What can hang from each mark:
Q_121: Q_108 Q_494
Q_768: Q_108 Q_737
Q_569: Q_108 Q_197 Q_370
Q_148: Q_280 Q_544
Q_197: Q_768
Q_544: Q_148
Q_108: Q_148 Q_569 Q_768
Q_370: Q_569

Each row was made from one small tree. The marks that hang from a mark follow it in brackets, in the order of their numbers. Every link used is in the known rows. Write each row's tree.
Known rows:
Q_569(Q_370): [ -3  -5  -2  -6  12   1   6 -24 -20  -8 -12 -14 -12  -5  -5 -15  -2 -13
  17   3  -7   7  10   0]
Q_768(Q_108): [ -3   0   4  -4  15  -3  -2  10   0 -10 -18   3   5 -21  -7 -24   1  -7
   9   5 -14   7   9  19]
Q_370(Q_569(Q_108(Q_148(Q_544)) Q_197(Q_768))): [-11  -4 -11   3   7  16   8  -8 -25  -3 -13 -15  10  24  -9   2   5 -10
  -5  13   7   0   4   7]
Q_569(Q_108(Q_148 Q_768) Q_197 Q_370): [  5 -17  -9  -3   5   8   4  -5 -12   1 -14  -7 -38  21  -3  20  -7  -4
 -24  11  15 -16  13   8]
Q_148(Q_280 Q_544): [-14   5   7  -1   4  -5  -8   6 -18   5   7  -9   5 -11 -11  -2   7  -4
  31  23 -18   8   5 -11]
Q_197(Q_768(Q_108(Q_148(Q_544)) Q_737)): [ -9  -5   1   5  11   7   1   4 -14   1 -15   2  16  -9  -5   0  -6   7
  -2   6  -9  12   1  -5]
Q_108(Q_148(Q_280 Q_544) Q_768(Q_737)): [  2  -6   9   4   2   7 -13  -4 -13  10  10   7   5   2 -14  20   1  12
   2  23  -3  -1  13  -8]
Q_569(Q_197): [  1  -7  -3  -2  10   0   0  -1 -11 -10 -19 -10   7  -6  -1  -9  15 -25
   8  15   2   7   2  15]
Q_121(Q_108(Q_148 Q_569) Q_494): [ -3  16  -5   3 -16 -32  -9  11   0   1  -6   1  10   6 -17  -2  12   6
 -12  23  -4  -2  19   9]
Q_197(Q_768(Q_108 Q_737)): [-13 -11   2  -1  19   8   3  -1 -10 -10 -19  -9  14 -16  -2 -17  -6   1
 -13  -5 -10  22   5   5]
Q_121(Q_108(Q_569 Q_768(Q_737))): [-11  -1  -3   3   3 -16 -10   9  -6 -20  -2   2  -2   8 -14 -11   4  10
 -21   3  -4   2  22   3]
Q_370(Q_569(Q_108(Q_148(Q_280)) Q_197)): [ -7 -13  -6  -3   5  17  -1  -2 -17  -5 -10 -19   2  14 -12  -3   7 -15
  -6  17   5  -5  11  20]
Q_197(Q_768): [ -5   2   1  -4  12  13   7  -2 -16  -2 -12 -16  21  -7  -8 -21  -4 -22
  -4   4  -3  23   1  -7]
Q_121(Q_108): [-10  11  -3  -1   4 -21  -1  17  -8 -11 -22  -7   5  -4 -12 -19   7  -3
   7  16 -11   7  10   3]
Q_768(Q_108(Q_148 Q_569(Q_197)) Q_737): [  0 -21  -3   5   4   5 -15  14  -1 -15 -10  12   3  -9  -7   2   5   0
 -10   5  -5  -8  10  17]
Q_121(Q_108(Q_768)): [ -6  10  -1  -1   8 -17  -1   8  -6 -10 -14  -1   0   2 -13 -15   2   5
  -7  14  -4   4  18   7]
Q_370(Q_569(Q_108 Q_197(Q_768))): [-15 -10  -9  -3  14  17  10 -12 -22 -13 -17 -25   7  17  -6 -15   5 -16
 -16   2   7  10   7  17]
Q_370(Q_569(Q_108(Q_148(Q_280 Q_544)) Q_197)): [-10  -7  -7   1   4  11  -1  -4 -21  -2  -8 -14   3  18 -12   5   9  -8
   4  20   2  -7   9  13]
Q_108(Q_148(Q_544) Q_569(Q_370) Q_768(Q_737)): [  4  -9  -3   9  -4   6 -10 -22 -21  -3  19  16 -11  21 -14  22  -4  11
  -2   4   2 -12  18 -15]
Q_544(Q_148): [ 10   8  11  -2   7  15  -9  16 -18   8 -12  -4  17  -2  -8 -20  11 -20
  27  20 -15  10   9   3]
Q_108(Q_148(Q_280 Q_544) Q_569(Q_197) Q_768): [  5  -5  -1   5 -10  15 -18  10 -12   6  29  12  -5  14 -16  25  -1  -6
  -5  25   6 -21  14  -4]
Q_569(Q_108(Q_148(Q_280))): [  0  -5   4  -9  -1   5  -9  31  -2   8  -9 -11  -3  -1 -17  -2  -3 -14
 -10  21  -5  -1   7  -5]

Write each row's tree:
[-17 -17  -3   0  13  12   2  -8 -16 -15  -6  -9  -2  -8  -4 -13 -13   2
 -17 -14  -9  12  10   0]  Q_197(Q_768(Q_108(Q_569(Q_370)) Q_737))
[ -4 -13  -4  -3   8  21  -1  -9 -16  -4  -4 -15  -2  19 -13   1   3  -8
 -19  14  11  -7  17  24]  Q_370(Q_569(Q_108(Q_148(Q_280) Q_768) Q_197))
[ -2  -9   0  -1  12  13   1 -18 -15  -7  -8  -9   9  19 -16  -8   5  -1
 -19   3   6   5  19  16]  Q_370(Q_569(Q_108(Q_148 Q_768(Q_737))))
[  1  16  -2   3 -14 -28  -9   2   2   2   2   6   4  14 -17   3   7  13
 -26  21   3  -5  26  14]  Q_121(Q_108(Q_148 Q_569 Q_768) Q_494)
[-10 -19  -8  -2  10  21   6 -10 -20   0 -11 -16 -23  -6   2   8 -18  -5
  -4   9  -1  -9   6   8]  Q_569(Q_197(Q_768(Q_108(Q_148(Q_280)))) Q_370)
[  1 -12   4  -1   7   6 -12 -10  -8 -18  13   4   5   5 -13 -10   4  -6
 -24  -7   2  10  20   6]  Q_108(Q_569 Q_768(Q_737))
[ -2 -25  -6   5   5   7 -10  -1  -8 -15 -10   8 -14  -6  -4   7  -2   6
  -6  -1  -5 -14  13  15]  Q_768(Q_108(Q_148 Q_569(Q_197 Q_370)) Q_737)
[ -9 -28  -8  -4  14  -1   5 -17 -15 -13 -18 -17 -42  16   4  12  -1   6
 -29  -2  10  -1  16  14]  Q_569(Q_108(Q_768(Q_737)) Q_197 Q_370)
[  2  -7  -1  -4   5  10  -3 -22 -15 -14  18   0 -18  10 -12 -10  -9 -10
 -12  -7   3  -3  23   2]  Q_108(Q_569(Q_370) Q_768)
[ -3 -13 -10  -1   2   6  -3 -12 -18 -18   3  -9 -16   4  -5  -6   2 -22
   4   1   1  -6  11   5]  Q_108(Q_569(Q_197 Q_370))
[ -4   6 -10   3  -9  -9  -7  15 -12  -8  -5   2 -10   9 -18  -4  -6  -2
   4  14  -7 -15  15 -10]  Q_121(Q_108(Q_148 Q_569(Q_370)))
[ -3 -17   7   0   9   7 -14  13  -1  -2 -13   3   4 -23  -9  -2  -2   9
  -1  12 -15   1  11  13]  Q_768(Q_108(Q_148(Q_280)) Q_737)
[ -8 -11  -6  -3  15  11   5 -19 -17 -15 -12 -16  -1  19  -8 -10   9 -10
 -18   3  10   4  17  29]  Q_370(Q_569(Q_108(Q_768) Q_197))
[ -8 -16  -3   2   8  19  -1  -3 -14  -7  -5  -2   2  -5  -7  -3 -16   2
 -16  -6  -6   4   9  -4]  Q_197(Q_768(Q_108(Q_148 Q_569(Q_370)) Q_737))
[ -2  24  -1   6  -8 -40  -3  -4  -4  11  -9   8   5  13 -12  12  12  24
  -6  31  -1   0  19   9]  Q_121(Q_108(Q_148(Q_544) Q_768) Q_494)
[ -7 -16  -7   1   4  13  -5   1 -15 -18   0 -10  11   2  -5  -8   5 -22
 -15  -1   3  10   5   2]  Q_108(Q_569(Q_197(Q_768(Q_737))))
[ -5 -17 -13  -3   3  15  10   3 -19   3 -22 -20 -27  17   0  15 -14 -11
 -21  10  10  -8   2  -6]  Q_569(Q_108(Q_148) Q_197(Q_768) Q_370)
[ -9 -14 -11  -2  13  14  13 -25 -27  -7 -16 -23 -16   3   5  -1  -6 -16
  -1   3   5   6   3   3]  Q_569(Q_197(Q_768) Q_370)
[ -8  16   1  -1   1 -39   0 -11   0  -2 -14  -6   3   4  -8  -8  13  18
 -21  17  -1  12  24  23]  Q_121(Q_108(Q_768) Q_494)
[  7 -11   3  -4  -6  26 -13  -8 -13   3  30   2 -19   8 -20   9 -19  -7
 -13  10   4 -19  24  -6]  Q_108(Q_148(Q_280) Q_569(Q_370) Q_768)
[  1 -13  -5   4   4  -6  -5  12  -8   1 -15   3 -11  21  -4  26  10   4
 -20  19  10  -6   6   4]  Q_569(Q_108(Q_148(Q_544) Q_768(Q_737)) Q_197)
[  6 -10   4  -4   6   2  -6  13  -2   1 -13   0  -3  11 -14   5   1  -1
 -30   9   6   4  12   1]  Q_569(Q_108(Q_148 Q_768(Q_737)))
[-15   3 -12   3  -2  -9  -3  23 -12 -16 -10  -8   1   7 -10 -11   2  -8
 -11  11  -3  -1  10  -1]  Q_121(Q_108(Q_569(Q_197(Q_768))))
[ -6  -7  -8   3  14  25   7 -19 -22  -9 -14 -11  17   6  -7 -12   1 -13
   1   7   4   1   8  24]  Q_370(Q_569(Q_197(Q_768(Q_108(Q_148)))))
[-12  -5  -3  -3  10  14   4  -2 -14  -9  -2  -7  -3  -7  -7 -18 -18  -9
 -10  -8  -8   7   9   0]  Q_197(Q_768(Q_108(Q_569(Q_370))))
